Each row comes from the steps of one walk. Every step used is in the known rows, and no mark comes twice. Write the walk behind each row, first mark first.
Known rows:
j q n u: [  2  -6  -7  -7   2 -17 -20  10   1   7  10   5  -7  -4  -7   1   6   0
   0   5   8  -3  34  -7   7   1  10 -14   6   1  -4  -3]
z x j a t f: [ 17 -18 -10  -9   1 -22   8  13 -11  -4  -3  13  -2   5   5   6   2  -1
   7   9  19   7  17   1   5   6   3  -3   1  18 -27  -9]
k t a n q j: [  6   4 -15  -6   6 -17 -22  17  -2   3  12  23 -14  -3  -4  10  -6  -1
  18  14   4  13  17   4 -14   9  12  -5   6 -18 -23  -9]
u n q j: [  8 -20  -3  -1   6 -13 -21  12  -5  -2  13   3   5 -10   1   4  -2   2
   3   5  10   5  21  12   7   2   4  -6   8   0 -14  -4]
a j: [  5  -7 -11   5   0 -20 -10  11   0  -3  10   3   6  15  -7   4   3   5
  -3  12  16   2  25   4   6   5   0   1  -2   8 -26  11]
v z x j: [ 16 -17 -15  -7   4 -13  -2   5 -11  -7  -1   2  -5 -10 -10   4  -2   8
   2   6   6   9  19   7   1  -2  -5   5   2  23 -24  12]
x j f t: [  9  -7 -13   8 -17  -8  -4  16   1  -4  11  -5  13   3  -5   4  13   9
  -4   0  12  12   8  11   3   5   2   7 -10   2 -28  -3]
x j f: [ 12 -15 -14   8  -8 -14  -4  10  -9  -7  15  -8  15   9  -8   2  13   8
  -7   0  15  10  12   6  -1   5   6   5  -6  12 -30  -1]
f t a j q: [  4  13 -19 -10 -16 -20 -15  12  12   7   2  10   6   4   6  16  -5   6
   9   9  13   7  18   6   5   6   5   3 -10 -12 -32  -1]
v z x j q n: [ 16 -12 -21 -19   2 -16  -4   0  -7   2   1   5  -4 -20  -4   4   3   0
   8  -2   5   7  25   5  -6   4   7  -3   2  26 -15  11]
u n q j f t: [ 10 -19   1  -1  -6  -3 -13  14  -2  -2  12  -1   8 -11  -3   4   7   7
   7   0   9  12  13  18   1   3   9  -5  -1  -7  -9 -10]
k t f: [ 11   5  -6   6   7 -12  -2  12   2  -1  19  13  -3   2 -10  -7  -3   7
  -4  11  10   5  16   9  13  -5   8  -1 -10   0  -6  -1]
k t f j: [ 11   0  -2  11  -7 -16   3  14   4  -1  11  21   3  -1  -5  -9  -3  10
   4   8  10   6   9   8  13   2   5   6 -10  -5  -6  -9]
t k: [  1  -2  -3   4  12 -19  -9  19  -5  -1  10  -6   7   1  -7  -6  -3   9
  -3   5   8  -5  25  10  19  -5   9   4   0   0 -23   7]
n u: [  1 -11  -1   8   6 -15 -19  14  -3   0   8   0  -7   6 -12   3   1   6
  -4  13   9  -1  29  -5  16  -4  -1  -5   5  -1 -13  -1]
z x j: [  9 -11 -13  -4   0 -13  -5  11  -6  -6   4   0  -5   6  -3   2   5   6
   2   7  13   5  19   7   1   3  -2   9   2  14 -31  11]
x j: [  4  -9 -15   7  -4 -18 -12  14  -1  -5  11  -3  10   3   0   5   3   5
  -6   6  14   5  15   4   9   3  -3   6  -3   9 -33   3]
t f j q n: [  9  -3  -1   0 -12 -19   3   6   7   6   8  20  15 -11   3 -12   4   2
  11  -3  10   3  21   3  10   2  15  -7  -3   1  -3  -9]
x z: [  4  -8  -7   6   3 -16   2  10  -4  -4  15  -9   7   0  -3   6  -2   0
  -4  16   7   2  23   9  13  -6  -5  -4   0  12 -26   4]
v z x j a t: [ 19 -28 -18 -10   3 -23   0  12 -20  -4 -10   7  -9  -5  -1  19  -7   1
   8  16  13  10  18   1   6   5  -4  -1   3  32 -30  -3]
q j a t k: [  7 -18  -6  -8   8 -28  -9  29 -17   2   9   1   4  -4   4   9  -1   1
   8   5  16   0  18   6  18   9  12  -5   7   7 -24  -7]
z x j f: [ 16 -17 -13  -2  -2 -10   3   7 -13 -10   8  -6  -1  10 -10  -1  15   9
   0   2  14  11  16   8  -9   5   7   9  -1  16 -28   7]
z x j q: [ 10  -8 -25  -9  -9 -15 -12   6  -1  -1   4  -1  -4   2   3   5   4   8
   5   0   8   7  19   5  -5   9   5  10  -4  17 -23   6]
z x j a n: [  6 -12 -10  -6  -6 -23  -7  14  -9  -4   1   6 -13   9   4  10   2   4
  16  14  13   7  20  -6  -9   9   6  -1   7  22 -35   2]
t f j a n q: [  2  -8   9  10 -15 -22  -6  10   1   3   1  23   7   1   2  -5  -9   0
  22  13   1   7  22  -9   3   5   7 -10   5   3 -13 -26]
k t a n: [  5  11 -13   2   7 -23 -12  19   0   2   7  19 -14   9  -6  11  -9   5
   9  23  10   8  18   4  -2   1  12  -4   1 -11 -31   1]
a n q j f: [  9 -18  -7   3  -2  -9 -14  10  -8  -3  17   7   3   6 -12   1  11  -1
  11   4   0  13  22   6 -18  12  17 -11  10   4 -13  -6]
k t: [  5   1 -12  11   3 -14 -11  18  -1  -1  16   4  -9   6  -8   3  -6   9
  -2  16  11   4  18   8  10   1   4   5  -7   4 -15   3]
u n q j f: [ 14 -27  -1   0   4 -10 -13   8 -12  -5  16  -4   9  -4  -6   0   8   4
   1   0  11  10  18  13  -3   3  13  -6   4   3 -12  -8]
z x: [  9  -8  -4   1   5  -9  -7  12  -5  -5   6   1 -12  10  -8  -2  -3  10
   5  15   8   2  28   8   8  -3   1   3   5  11 -19  11]
n q: [  1  -7  -5  12   1 -10 -20  10  -1   0   9   1   3   4  -6  -2  -8   4
   1  14   1   3  29   4  10  -1  -2  -2   3   2 -17  -6]

Which walk is each row?
[  7   5  -4   4  -7 -11  -5  17   1   1   4  13   1  10  -7   8   2   7
  12  16   8  12  16   8  -3  -1  13  -7   0 -14 -32  -4] : j f t a n
[  8  11 -11   2   6 -18 -11  18  -4   2  12  10  -8   5  -5   7 -13   8
   2  18  14   7  16   6  11  -4   4   4  -6 -11 -29  -3] : k t a
[ 10 -33  -4  -5   2 -25 -19  20 -13   0   4   8   1  -6  11  18  -7  -4
  11  14  17   6  20   6  10   9   5 -14   9  10 -18 -20] : u n q j a t
[  6  -5  -2  -5  -1  -6 -12  20  -4   1  15  -7  12 -13 -10  -7   8   7
   8  -9  -1   6  16  17   1   4  14   4  -1 -13  -8  -9] : n q j f t k
[  8   2 -10  -4   3 -23  -9  10  -3  -1   7   9   5  14  -3  10  -3   3
   2  14  20   5  24   1   8  -1   2  -1  -1  -8 -41   5] : t a j
[ 12 -18  -7   4  -1  -6 -15   9 -11  -4  21  -2   8   2 -11  -4   8   2
   4   0   4  12  20   8  -7   6   9  -4   3   3 -10  -8] : n q j f
[  3 -12   4  12 -19 -23  -7  19  -6   1   6   4   6   4   5   2 -11   9
  12  15  14   4  16  -5  20   3  -2   3   0  11 -24 -16] : f j a
[  2  -9  -3  -2 -11 -22 -14  13   3   8   0  13  -1  -7  -2  -1   5   4
   9   2   8  -2  28  -9   8   5   7  -7   5  -2  -5 -10] : f j q n u
[ 15 -19  -2  -5   2 -21  -1  18 -10  -1  14  17   7  -1   4   6   2  -5
   5   7  19   7  15   4  15   4  11 -16   2   9 -14 -15] : q j a t f
[ 12 -11  -9   8   7 -15   1  14   0  -2   5  18   7   7  -5   0   0  -1
  -5  14  14   3  23  10  17  -1   5 -10  -1   3 -16  -4] : a t f
[ 11  -9  -5   2 -11  -2  -7  18  -2  -3  21   0   8  -2  -8   1  12   7
   4   0  10  12   9  16   5   5  11  -2  -4  -3 -13   0] : q j f t
[  4 -16  -4 -11   0 -25 -14  14 -10  -2  -3   6 -23   8  -2  12   5   3
  14  12  11   4  25 -17  -9   6   3  -5  12  12 -27  -2] : z x j a n u
[  4  14 -13 -18  -9 -21 -10  12  11  11   4  15   6  -4   7  11   0   0
  10   8  17   4  23   4   3   6  10  -6  -4 -15 -29   3] : f t a j q n
[  3  -5  -8  -5   3 -15 -22  13  -4   2   9  19  -2  -1  -1   7  -3  -4
  16  12   5  10  23   2  -6   6   9 -12  13 -16 -29  -7] : t a n q j
[  3  -2 -11   0  -2 -17 -13  10   3   6  14   4   5  -4   1   0   0   1
   3   6   9   1  29   4   7   2  13  -9   1   8 -13   2] : j q n
[ -1  11  -5   2  -6 -15 -13  20   9   3   0  19  -4   3   1  11  -7   4
  12  21   8   6  19   6   9  -2   5  -8   3 -16 -35  -1] : f t a n
[  2  -5 -13 -12   3 -25 -18   7   1   7   6   7  -3   4  -6   6  13  -2
   0   3  12  -3  35 -10  -3   8   9 -11   4   2 -10   6] : a j q n u
[  6  -7   3  -6  -6 -20  -4   6   6   8   4  21   5 -11  -4 -11   7   1
   8  -2   7  -2  27  -9   9   1  12 -12   2  -8   4 -13] : t f j q n u
[ 11 -10  -7  -4   1 -13 -13   9 -11  -1  14  13   3   4  -9   4   6  -1
  16   7   3  16  20   2 -17   6  18 -12  10 -13 -26 -11] : t a n q j f
[ 19 -16 -13  -7  -7  -2   4   7  -8  -7  -1  -1  -2 -10 -14   4   6  11
   3   3   4  15  11  14  -4   0   0   8  -7  16 -18   5] : v z x j f t
[  0 -12   3  13 -19 -27  -9  19  -3   1   1  15   0   8   5   6  -8   7
  19  21  10   5  18  -7   8   9   6  -4   6  12 -26 -13] : f j a n
[  2  -9   4  -1  11 -15 -15  14  -3   3  10   6  -8  -1 -10  -2   6  -1
  -3  10  11  -5  35  -5  14  -4   4 -14  10  -3 -11   1] : q n u
[  3 -13  -1   0  -6 -16 -23  15 -11   1  20   0   3  -4   2   3  -9  -2
  12   9   7   8  23  -3   7   3   2  -7   5   8 -15 -16] : n q j a
[  9  -3  -9   5 -12 -11  -1  13   2  -3  10  -1   9  15 -10   5  12   8
  -2   9  14   8  17  11   1   7   4   3 -10   1 -22   6] : a j f t
[  5 -17  -5  -7   8 -25 -17  25 -15   4   7   2   4  -8   4   8  -5  -4
  12   6   8   2  24   4  10  10   9  -4   8   4 -19 -18] : n q j a t k
[  7   1  -6  -4  -2 -17   1  17   0  -1   6  -7  13   7 -11  -1  13  12
  -1  -1  11   1  18  14   4   4  12   9  -9  -4 -21   7] : a j f t k
[  5  -8   9  10 -14 -25   3  13  -1   1   5  23   7   5   2  -2  -5   3
  18  14  10   7  16  -7   9   3  10 -10   3   7 -16 -16] : t f j a n
[ 23 -23 -15  -5   3  -8   5   1 -19 -10   3  -4  -1  -4 -18   1   8  10
  -1   1   6  15  16   9  -9  -2   4   6  -1  24 -21   9] : v z x j f
[ 11  -2   4   9 -13 -22   3  17  -4   2  12  17   1  -2   0  -5 -10   8
  11  12  13   8   9  -1  17   1   5   2 -11   4  -9 -20] : k t f j a
[  4 -12  -5   0   8 -30  -7  26 -11   2   1   0   2   3   3   9  -9   4
   4  14  16  -2  25   3  21   3   9  -3   3  10 -27  -9] : j a t k
